(in the rows, 128 means zero)
Known rows, with every step that occurs
tirak -> liti -> seket -> nimob -> bifudis: [149 150 102  75 111 158 139 143 163 113 151 107 194  82 195 105  79 126
 150  99 146 129 167 178 113  68 133 174 114 113 167 108  89]
seket -> liti -> tirak -> nimob -> bifudis: [156 119 116  57  95 120 164 139 159 134 155 128 154  90 179 126  94 106
 142 144 125 160 139 158 246  81 102 128 108 138 159 148  90]
seket -> nimob -> bifudis -> bovi -> kudid: [107 164 126  95  89  93 111 130 133 107 123  90 116  77 123 142  92 165
  97  83 169 169 146 168  33 113 114 154 128  92 157 116  76]
liti -> seket -> tirak: [158 143 130 124 143 111 171 101 152 119 117 139 200  91 152 121  79 123
 136 128 179 154 159 136 105 154 121 115  98 115 115 152  98]
tirak -> seket -> nimob -> bifudis -> nofik: [127 127 120 108  98  97 145 129 165 108 155 139 127 104 176 131  74 181
  95  88 169 132  96 177 130  48 118 179 100 104 165 109  58]
nimob -> seket -> liti: [134 149 110  50 141 158 164 103 128 174 143 132 181  88 182 154 156 122
 128 147 103 146 148 105 145 119 114 136  96  91 133 112 144]
tirak -> liti -> seket -> nimob -> bifudis -> bovi: [155 127 114 113  94 121 165 144 169 102 158 102 144  61 153 125  38 146
 133  86 145 152 167 170  32  81 118 145 110  88 144 107 123]
bifudis -> nimob -> tirak -> liti -> seket: [183 112 134  81 132 178 168 141 143 152 106 120 175  88 136  77  99  49
 163 125 130 113 205 121  50 134 141  37 120 122 102  98 115]
nimob -> tirak: [161 107 130  79 119 108 150 154 112 155 107 116 115 103 136 129  82 102
 110 156 127 136 150 126  98 149 135  71 127 146 101 117 122]
nofik -> liti -> tirak: [189  96 144 113 104 146 122 100 151 145 134 133 112 131 178 113 121  97
 112 127 103 104 120 116 160 104 137  55 133 156 143 141 135]
nofik -> liti -> seket: [177 133 124  84 125 177 149  91 153 125 164 133 196 131 182  74 142  95
 114 121 153 119 147 126  65 119 134  77 121 107 105 121 102]
liti -> tirak: [164 117 141 122 115 125 121 128 136 148 107 133  79 132 147 134 100 109
 141 125  98 121 117 133 180 133 124  75 131 157 159 142 142]
seket -> nimob -> tirak: [159 130 120  81 134  96 131 153 125 157 120 106 128 117 150 139  48 113
 118 150 139 134 143 122  75 138 144 109 111 155 109 105 111]
seket -> nimob: [124 159 114 128 138 116 101 127 143 131 142 111 146 146 147 141  81 146
 134 117 145 126 120 124  96 117 138 178 110 136 138 113 107]
liti -> tirak -> seket -> nimob -> bifudis -> bovi: [161 120 125 143  84  68 146 136 166 104 148  99  91  67 169 159  38 165
 113  89 149 152 117 148  82  80 116 139 120 119 157 101 117]
kudid -> bovi: [134 134 118 170 136 141  87 166 146 103 122 140 108 109 114 135 157 124
 126 129 149 131 167 103 150 133 124 158 129 164  92 121 120]
nimob -> bifudis -> bovi: [141 106 119 128  82  91 156 149 150  95 144 118 106  62 142 137  72 164
 114  93 134 164 132 165  80 102 112 133 125  95 142 125 129]
tirak -> seket: [138 127 144 152 131 104 145 106 132 120 142 110 124 110 143 147 156 127
 104 140 160 108 119 107 118 100 129 129 140 128 117  85 120]
bifudis -> nofik -> liti -> seket -> tirak -> nimob: [160 109 140  92 133 105 199  90 176 127 173 155 218  92 138  93  65 103
 102 152 183 167 149 128 130 104 108 101  89 108  70 161  63]
nimob -> tirak -> seket: [167 110 147 117 126  84 165 130 121 141 125  99 114  94 151 148 119 104
  91 161 160 114 134 101  93 115 136  86 138 144  94  74 122]
bifudis -> nofik -> liti -> seket: [169 124 129  78 119 172 159  90 162 127 169 151 182 136 175  66 119 110
  97 109 155 121 131 147  57 105 126  74 104  90 114 128  82]
bovi -> kudid: [ 97 165 139  95 119 130 102 114 108 129 104 108 127 118 101 130 162 128
 103 118 151 137 147 142  86 138 124 125 139 109 142 125  86]
seket -> tirak -> liti: [144  97 152 148 137 141 174 118 147 134 109 124 177  71 104 135  94  98
 139 136 131 116 198 133 123  91 134 128 114 114 118 139 141]
nofik -> bifudis -> bovi: [138 122 130 175 125 113 133 119 147 106 172 125 109 125  97 118 116 115
  96 101 127 153 138 127  81 130 123 114 117 120  84 148 154]
bifudis -> bovi: [136 111 134 159 107  89 152 129 138 114 139 120  93 102 101 145  77 152
 113 108 133 154 128 130  44 136 116 107 120 100 115 121 149]
liti -> seket: [151 155 119  91 138 156 149 118 142 130 138 132 165 131 151  92 116 106
 143 123 146 135 146 137  81 151 123  94 118 109 122 119 115]
nofik -> liti: [162 105 136 114 110 153 126  94 144 123 162 128 167 129 164 106 150 111
  93 129 132 108 128 111 100  92 144 104 132 125 110 128 116]
bifudis -> nimob: [136 119 131 157 119 123  95 134 140 117  91 139 138 114 127 116 139 103
 168  88 131 126 128  83 129 149 140 110 131 141 124 124  96]
nimob -> bifudis -> nofik -> liti -> seket: [173 122 117  62 101 168 162  98 168 115 172 152 192 109 198  66 117 118
  98 100 162 128 134 168  78  83 125  89 108  89 132 131  64]
bifudis -> nimob -> tirak: [169  97 132 103 116 105 123 159 124 144  76 125 124  95 135 119  92  83
 141 123 131 132 146  91  96 163 144  53 129 157  99 116 100]

Rows
[182 119 130  92 141 189 155 133 149 147 125 124 187 105 134  63 120  22
 149 120 125 111 211 120  77 132 147  41 117 135  81 118 122]  nofik -> bifudis -> nimob -> tirak -> liti -> seket
[155 112 120 110  95  74 199 136 174  96 164 125 163  37 141 122  33 141
 119 113 169 197 156 163  88 111  96 119 107  94 105 140  99]  liti -> seket -> tirak -> nimob -> bifudis -> bovi
[172 137 140 141 127 103 114  93 158 138 153  98 130 134 194 146  95 126
 104 128 154  98 110  95 112  77 144 134 123 154 136  86 106]  nofik -> liti -> tirak -> seket -> nimob
[153 133 131  97 142 194 173 123 145 142 135 124 180 110 130  86 124  77
 154 127 128 109 191 142  72 112 128  88 120 101 120 109 135]  tirak -> liti -> seket
[140 175 108 103 147 137 117 119 153 134 149 116 174 147 165 114  74 127
 145 115 157 133 135 132  63 130 132 154 102 125 132 105  97]  liti -> seket -> nimob
[143 121 126 105  92  95 141 131 167 120 144 140 102 107 188 132  62 172
  99  88 154 127  91 178 158  51 118 150 100 117 181 119  65]  liti -> tirak -> seket -> nimob -> bifudis -> nofik
[105 160 141 135 119 119 105 107 125 111 139 108 109 119  78 122 154 115
  79  97 151 158 154 141  51 139 120 112 130 105 107 139 112]  nofik -> bifudis -> bovi -> kudid
[138 149 130 111 131 119 164  91 137 150 144 107 157 147 155 169 158 113
 117 159 160 120 135  95 128 105 116 139  92 107 140  94 113]  tirak -> seket -> liti
[145  96 147 115 142 157 186 116 141 149 115 129 194  18 143 139 106 109
 131 133 108 121 205 127 128  85 136 130 123 101 109 125 157]  nimob -> seket -> tirak -> liti
[174 133 125  86 131 159 116  99 150 175 122 146 136 109 188 136 155  70
 149 116  79 130 135  89 214 135 126  73 105 146 140 143 141]  nofik -> bifudis -> nimob -> seket -> liti -> tirak
[173 145 112  60 135 115 143 147 135 158 128 106 151 121 168 117  42 101
 124 145 153 139 154 130  43 151 138  85 106 143 107 100 102]  liti -> seket -> nimob -> tirak
[138 127 109 130  88  81 139 146 160  96 153 107 118  75 152 147  43 176
 118  87 147 167 129 161  59  92 118 164 114 103 149 116 116]  seket -> nimob -> bifudis -> bovi
[161 101 131 103  87 125 142  91 173 105 185 132 167 107 205 108 113 154
  62  99 167 112 101 146 104  24 136 145 109 104 137 114  55]  tirak -> seket -> nimob -> bifudis -> nofik -> liti
[177 116 131  65 138 178 183 138 137 158 124 115 168  96 139  85  92  58
 142 145 124 113 205 144  54 127 135  50 121 114 104 100 130]  nimob -> tirak -> liti -> seket
[139 148 107  80 145 166 130  98 138 165 139 142 200  92 180 134 184  84
 140 118 105 142 149  78 167 128 129 124  94 113 113 127 129]  nofik -> bifudis -> nimob -> seket -> liti
[166 134 133  95 117 133 137 110 140 172 114 127 101 156 159 154 110  99
 145 142 101 127 129 118 188 135 113  77  95 143 170 141 137]  seket -> liti -> tirak
[151 111 129  54 140 138 166 125 136 170 155 144 147  34 177 123 112 111
 128 150  79 157 133 107 200 109 112  94 143 134 100 119 157]  liti -> tirak -> nimob -> seket
[155 154 113  93 131 150 126  94 170 128 173 130 185 154 185  93  77 132
 108 102 165 124 125 136  40  94 136 133  91 108 124 112  70]  bifudis -> nofik -> liti -> seket -> nimob
[167 128 110 106  85 107 152 125 173  94 175 111 157  73 183 115  50 152
 108  84 160 161 136 158  22  85 122 137 108  90 134 112 101]  nofik -> liti -> seket -> nimob -> bifudis -> bovi
[129 143 113  33 143 146 182 104 133 180 166 134 199  81 169 145 144 107
 126 169 106 162 151  97 169 111 103 134  93  98 108 114 129]  tirak -> nimob -> seket -> liti
[151  92 142 110 102 146 142  90 154 124 166 152 151 137 156  96 126 132
  70 110 138 111 109 132  95  73 132 100 110 101 114 142  88]  bifudis -> nofik -> liti
[170  99 134  47 129 152 164 104 141 167 168 143 167  39 194 110 126 100
 108 151  83 145 134  99 187  89 122  82 144 129  90 120 147]  nofik -> liti -> tirak -> nimob -> seket
[164 117 138  97 139 113 188  91 168 126 170 141 230  89 145  96  79  91
 116 163 180 166 163 116 137 117 112 105 103 122  67 155  80]  nofik -> liti -> seket -> tirak -> nimob
[158 103 139  94 131 150 156 155 129 165 120  97 145  97 123 128  59  79
 132 150 111 102 198 128  73  92 149 104 118 136 108  95 139]  seket -> nimob -> tirak -> liti
[165 118 156 149 123 103 143 108 140 136 124 113  87 115 158 147 133 112
 112 135 138 103 110 105 160 101 126  91 143 151 142  94 134]  liti -> tirak -> seket
[182  94 162 139 106 108 150  83 156 134 149 130  99 123 177 130 132 113
  76 126 146  91  98 110 138  66 132  69 129 138 132 101 110]  bifudis -> nofik -> liti -> tirak -> seket
[139 128 125 174 135 147  74 118 148 109 120 144 155 137 124  92 179  66
 149  80 129 121 135  85 164 140 151 113 127 164  99 154  99]  nofik -> bifudis -> nimob
[162 162 110  92 137 152 117  96 165 129 170 114 200 147 189  97  88 116
 124 116 161 120 137 121  46 108 143 137 105 120 120 109  89]  nofik -> liti -> seket -> nimob
[114 141 139  96  93  71 157 123 138 102 123 104 143  42 105 139  84 149
  90 108 181 191 163 164  77 118 100 135 125  90 126 141  69]  seket -> tirak -> nimob -> bifudis -> bovi -> kudid
